Each row was made from one small tree. The marks that hang from a mark follow it in brackets, in alphabetical order. Every link used is in the known rows. Write each row's tree.
Known rows
fevo{neli{rabof} sesas}: [-36 43 2 22 -22 6 18 -20 -25 34 -2 -16 -3 -7 -8 56 -12 31 63 56 1 31 3 29 11 -7 5]
rabof{neli}: [-20 -30 18 3 25 -10 6 7 -28 20 27 34 21 12 -32 17 7 30 3 -9 -2 6 17 -5 31 9 10]
tupo{neli{fevo{sesas} movim rabof}}: [-17 20 -6 63 1 18 14 -47 -28 61 36 -20 -18 79 48 31 -48 16 57 15 3 -10 28 28 -27 8 -2]
tupo{neli}: [-25 -22 -9 -10 29 -2 11 2 -17 14 33 12 15 24 0 2 1 -6 2 -9 26 33 -17 18 6 -2 33]
doru{movim}: [-16 3 7 5 23 -6 -17 -9 -1 3 25 12 -2 10 -6 -5 -25 10 -4 -1 23 40 4 7 14 9 31]
fevo{kedulef}: [-31 9 3 6 12 5 -14 -13 -13 12 15 21 4 -14 -31 -6 -5 10 7 15 2 3 3 17 15 4 18]
kedulef{fevo{sesas tonad zule}}: [-62 31 44 41 -32 -21 -2 6 -7 0 -12 29 -17 -16 -20 -5 -14 -1 21 8 -33 -9 -47 -2 -13 -22 14]
fevo{zule}: [-29 4 21 8 11 -9 10 14 -3 5 0 20 0 -9 -2 -9 -6 14 2 8 -1 24 -25 -13 11 -12 3]
tonad{fevo{sesas}}: [-10 -7 27 -17 -22 19 -19 -3 -36 28 14 37 -8 -2 -24 -3 -24 28 38 44 -10 33 -20 22 17 -23 22]
vunib{doru{fevo{kedulef tonad} movim}}: [-96 43 13 29 2 -39 -34 -30 26 -54 71 -21 -29 -19 -30 -13 -43 -14 -11 -20 29 59 0 22 -2 29 29]
kedulef{fevo{tonad zule}}: [-52 6 42 41 -11 -23 3 6 -15 1 1 29 -9 -12 -10 -22 2 -1 -2 -4 -20 1 -40 -3 -11 -29 11]
doru{fevo{sesas zule}}: [-52 17 37 4 -14 -13 -11 7 24 -17 14 -5 -10 -20 -2 12 -33 13 33 13 -8 40 -32 -9 13 -3 4]
rabof{neli{vunib} zule}: [-26 3 28 16 18 -10 26 -3 -30 10 38 47 -11 42 -24 -2 19 49 -7 -20 -27 -29 5 3 32 -3 3]
fevo{kedulef tonad zule}: [-83 55 14 30 4 -20 10 -4 16 -11 9 8 -2 -33 -14 -39 6 -11 2 -4 -20 -8 -27 -5 -5 -18 2]
tonad{fevo}: [-1 -28 25 -14 0 15 -17 -4 -42 26 28 36 -2 3 -15 -20 -15 28 19 32 2 44 -11 23 23 -28 18]
kedulef{fevo{neli{rabof} tonad}}: [-53 28 23 60 -23 -12 14 -33 -44 34 15 -6 -8 -4 -7 22 8 12 38 34 -4 10 -5 41 -6 -22 6]
fevo{kedulef neli sesas tonad zule}: [-114 92 16 24 -20 -19 19 -11 37 -4 -23 -21 -2 -62 -24 -8 4 1 45 20 -25 -7 -34 5 -14 -20 4]
movim{zule}: [-11 4 5 27 26 14 -22 -3 -14 14 25 43 26 12 -16 27 -19 14 -4 21 25 39 0 13 12 -20 10]
vunib{doru}: [-14 -17 6 8 2 -8 0 6 -41 -13 23 32 -7 8 -46 22 -28 8 -5 8 34 52 -7 14 5 12 23]
doru{fevo{neli sesas} movim}: [-61 37 26 2 -5 -17 -28 -25 37 -10 25 -42 -9 -22 -6 30 -41 16 49 15 21 68 3 21 14 12 31]
doru{fevo movim{zule}}: [-35 13 17 29 34 -8 -56 -20 28 -10 60 4 8 10 11 20 -51 14 -8 2 38 79 6 17 21 1 17]
kedulef{fevo}: [-1 -35 28 23 -3 -1 -19 -4 -45 23 11 42 -4 9 -29 10 -8 13 6 13 2 14 -12 21 11 -7 24]
doru{fevo{kedulef sesas} movim{zule}}: [-69 58 9 31 13 -3 -63 -35 47 -9 49 -4 0 -19 -2 26 -56 13 17 14 9 52 2 24 18 16 12]
fevo{kedulef neli}: [-56 28 4 7 7 -1 -3 -22 -2 20 0 -8 12 -36 -32 11 6 16 30 25 9 15 7 31 11 0 14]
rabof{neli{fevo vunib} zule}: [-23 -13 50 40 24 7 22 -17 -37 19 30 36 -19 68 -26 -3 0 56 1 -19 -15 -49 34 -1 14 -9 -12]
doru{fevo{kedulef neli}}: [-71 23 19 8 2 -10 -17 -31 18 1 29 -33 3 -39 -23 14 -9 15 41 19 15 37 8 34 15 8 13]
kedulef{fevo{neli{movim rabof} tonad}}: [-44 46 19 89 -27 -17 3 -56 -39 47 26 -15 -17 25 21 21 -5 15 56 22 -13 -9 10 42 -24 -9 3]
kedulef{fevo{neli{vunib} sesas}}: [-27 26 31 23 -41 -12 2 -37 -25 22 -21 18 -25 8 -51 34 -8 28 42 35 -1 2 -16 40 8 -11 26]
tupo{neli{movim vunib}}: [-10 16 -17 22 9 -15 14 -47 -14 20 44 7 -20 75 22 -13 -9 1 8 -17 13 -3 -2 29 0 5 29]

Which tree is each row?
[-37 0 21 66 21 2 -12 -40 -19 49 32 7 -1 42 -10 4 -20 40 31 -18 -20 -52 64 3 -4 25 -14] : rabof{neli{fevo{kedulef} movim}}
[-45 13 12 33 27 -19 -50 -16 11 -30 70 4 -6 7 -13 39 -66 12 -16 -2 56 109 0 22 11 22 16] : vunib{doru{fevo movim{zule}}}
[2 9 14 80 2 20 0 -48 -46 51 34 -4 -19 74 32 16 -43 28 43 26 5 -12 52 18 -13 0 -14] : neli{fevo movim rabof}
[-60 41 8 32 34 -9 -61 -32 40 -6 64 -9 3 -11 6 9 -43 14 -2 2 25 58 10 29 23 14 9] : doru{fevo{kedulef} movim{zule}}
[-79 51 23 25 -1 -22 26 -1 17 -3 -10 -13 5 -36 -9 -14 12 1 22 6 2 19 -26 -4 -11 -32 7] : fevo{neli tonad zule}
[-90 59 26 10 -1 -30 -29 -14 58 -19 26 -30 -25 -39 10 -7 -46 13 23 -2 -16 37 -21 -1 14 21 4] : doru{fevo{kedulef sesas zule} movim}
[-7 56 6 64 -7 4 26 -47 -38 30 52 20 -43 76 39 -2 -9 40 24 16 -28 -29 18 33 11 -5 -13] : neli{movim rabof{zule} vunib}
[-19 -21 5 23 11 -3 22 -31 -37 -5 34 7 -28 72 -31 6 -33 7 -14 -12 53 30 4 27 -14 8 20] : tupo{neli{fevo vunib{doru}}}
[-85 58 7 31 30 -14 -53 -42 48 0 45 -36 12 -36 3 26 -31 21 22 10 33 67 14 40 15 11 6] : doru{fevo{kedulef neli} movim{zule}}
[-14 42 27 84 -13 33 8 -31 -36 51 29 10 -34 74 39 24 -48 44 63 29 -31 -42 36 18 -21 -6 -18] : neli{fevo{sesas} movim rabof{zule}}
[-71 52 42 43 -30 -36 24 -28 -5 0 -15 3 -25 -9 -23 -17 14 9 15 3 -11 -5 -37 15 -10 -36 7] : kedulef{fevo{neli{vunib} tonad zule}}
[-42 26 28 21 -9 -11 -2 -20 -4 47 8 -10 -9 -10 27 -17 -16 42 55 24 -15 31 -11 21 0 -26 -13] : tonad{fevo{neli{movim} zule}}
[-20 61 -4 61 4 -2 -11 -62 1 27 18 10 1 40 0 29 -19 31 29 21 23 14 17 40 -2 -17 0] : fevo{neli{movim{zule} vunib}}
[-81 54 27 -9 -27 -2 -1 -8 10 34 -14 -11 -8 -65 -14 -6 -10 44 63 49 -33 25 -34 23 9 -24 -11] : tonad{fevo{kedulef neli sesas zule}}
[-35 1 23 21 9 -25 31 -2 -47 -13 47 51 -25 39 -49 16 5 46 -16 -24 -7 -1 0 9 23 16 -2] : rabof{neli{vunib{doru}} zule}
[-27 -8 -17 -4 5 -19 26 -21 -32 -17 40 17 -21 46 -32 9 -12 -5 -20 -13 42 49 -22 32 5 12 31] : tupo{neli{vunib{doru}}}
[-57 49 3 39 -10 -4 26 -29 -23 16 19 -20 1 -4 -2 16 8 8 40 32 9 21 3 27 0 -23 6] : fevo{neli{rabof} tonad}
[-25 33 8 69 -17 -2 -10 -68 -29 5 30 9 -48 66 -34 -3 -50 25 11 1 19 -21 43 28 -23 25 -6] : neli{fevo{kedulef} movim vunib{doru}}
[-47 29 26 10 -13 -1 24 -10 -32 48 13 -21 -9 -26 27 1 -5 53 56 55 -12 56 -17 27 20 -31 -34] : tonad{fevo{neli{rabof} zule}}
[-60 36 36 7 0 -28 -23 -1 47 -20 27 -22 -18 -18 13 2 -51 11 22 -4 -3 55 -25 -9 14 12 11] : doru{fevo{sesas zule} movim}
[-91 59 21 42 0 -30 -14 -39 41 15 23 -51 -14 -29 26 -1 -17 20 54 2 -9 17 -1 20 -1 13 -17] : doru{fevo{kedulef neli{movim} zule}}
[-13 -18 9 16 20 7 24 -38 -24 16 26 5 -15 71 -3 -13 -16 6 -3 -8 33 0 8 20 -6 -16 19] : tupo{neli{fevo vunib}}
[-26 34 7 84 24 26 -44 -50 -4 43 28 19 2 43 4 12 -49 26 18 13 10 -18 46 24 -24 -6 -14] : neli{fevo{kedulef} movim{zule}}
[-30 25 25 59 -19 -7 37 -31 -47 3 14 0 -51 48 -5 12 -41 36 9 22 22 25 7 5 -7 0 -34] : neli{fevo{zule} rabof vunib{doru}}
[-13 33 7 63 8 12 14 -23 -39 38 49 17 -23 54 46 10 -14 33 33 17 -26 -16 15 25 3 -1 -13] : neli{movim rabof{zule}}
[-56 32 15 27 32 -12 -45 -28 39 -2 47 -29 15 -13 9 35 -40 20 18 10 47 91 9 30 17 -2 11] : doru{fevo{neli} movim{zule}}
[-40 -7 26 6 -25 -12 -19 -6 -11 -31 37 7 -19 0 -48 45 -53 6 24 15 27 66 -14 19 7 21 26] : vunib{doru{fevo{sesas}}}
[-25 55 -18 52 7 -14 -8 -46 -27 -7 55 16 -28 45 -5 39 -48 29 -19 21 41 75 9 35 15 15 -9] : neli{rabof vunib{doru{movim{zule}}}}
[-18 13 -25 40 41 -1 -16 -25 -3 37 52 18 22 51 35 20 -23 1 7 -11 22 27 0 28 -7 -2 16] : tupo{neli{movim{zule}}}
[-89 68 26 22 -22 -20 26 1 25 -7 -22 -14 2 -40 -18 2 -1 3 43 18 -13 10 -35 -4 -15 -32 10] : fevo{neli sesas tonad zule}
[-53 24 31 -5 -30 -23 22 -19 -27 1 8 1 -34 -15 -34 -10 -15 44 22 29 12 66 -33 30 6 -19 -10] : tonad{fevo{neli{vunib{doru}} zule}}
[-52 31 12 27 4 -15 -52 -16 20 -30 56 6 -11 2 -20 53 -76 13 4 8 45 101 -7 20 9 25 18] : vunib{doru{fevo{sesas} movim{zule}}}
[-85 67 13 9 -15 -14 13 -4 27 16 -31 -17 1 -55 -23 13 -2 24 51 29 -18 5 -27 8 1 -4 -7] : fevo{kedulef neli sesas zule}
[-58 33 34 36 -36 -11 -4 -17 -12 14 -16 9 -4 -18 -43 25 -2 2 45 25 -9 -2 -20 28 -15 -24 33] : kedulef{fevo{neli sesas tonad}}
[-26 9 20 -10 -32 -8 6 -33 -45 3 18 12 -32 1 -52 4 -18 41 24 38 30 67 -10 48 15 -15 8] : tonad{fevo{neli{vunib{doru}}}}
[-60 33 26 -9 -21 3 -11 0 -1 25 0 18 -13 -43 -13 -23 -18 35 40 39 -40 13 -37 12 15 -20 -9] : tonad{fevo{kedulef sesas zule}}
[-37 11 34 36 -32 -7 -15 -6 -27 4 4 39 -10 3 -39 8 -16 -6 22 16 -18 -5 -29 15 -10 -21 36] : kedulef{fevo{sesas tonad}}
[-57 -1 16 12 -3 -20 -25 -19 -10 -29 54 1 -18 -15 -45 19 -35 6 6 6 27 60 -1 28 14 32 15] : vunib{doru{fevo{kedulef}}}
[-56 17 45 52 7 3 13 0 1 -2 -1 6 -6 12 -5 -33 -18 0 7 -5 3 -7 -3 -18 -26 -39 -2] : neli{fevo{tonad zule}}
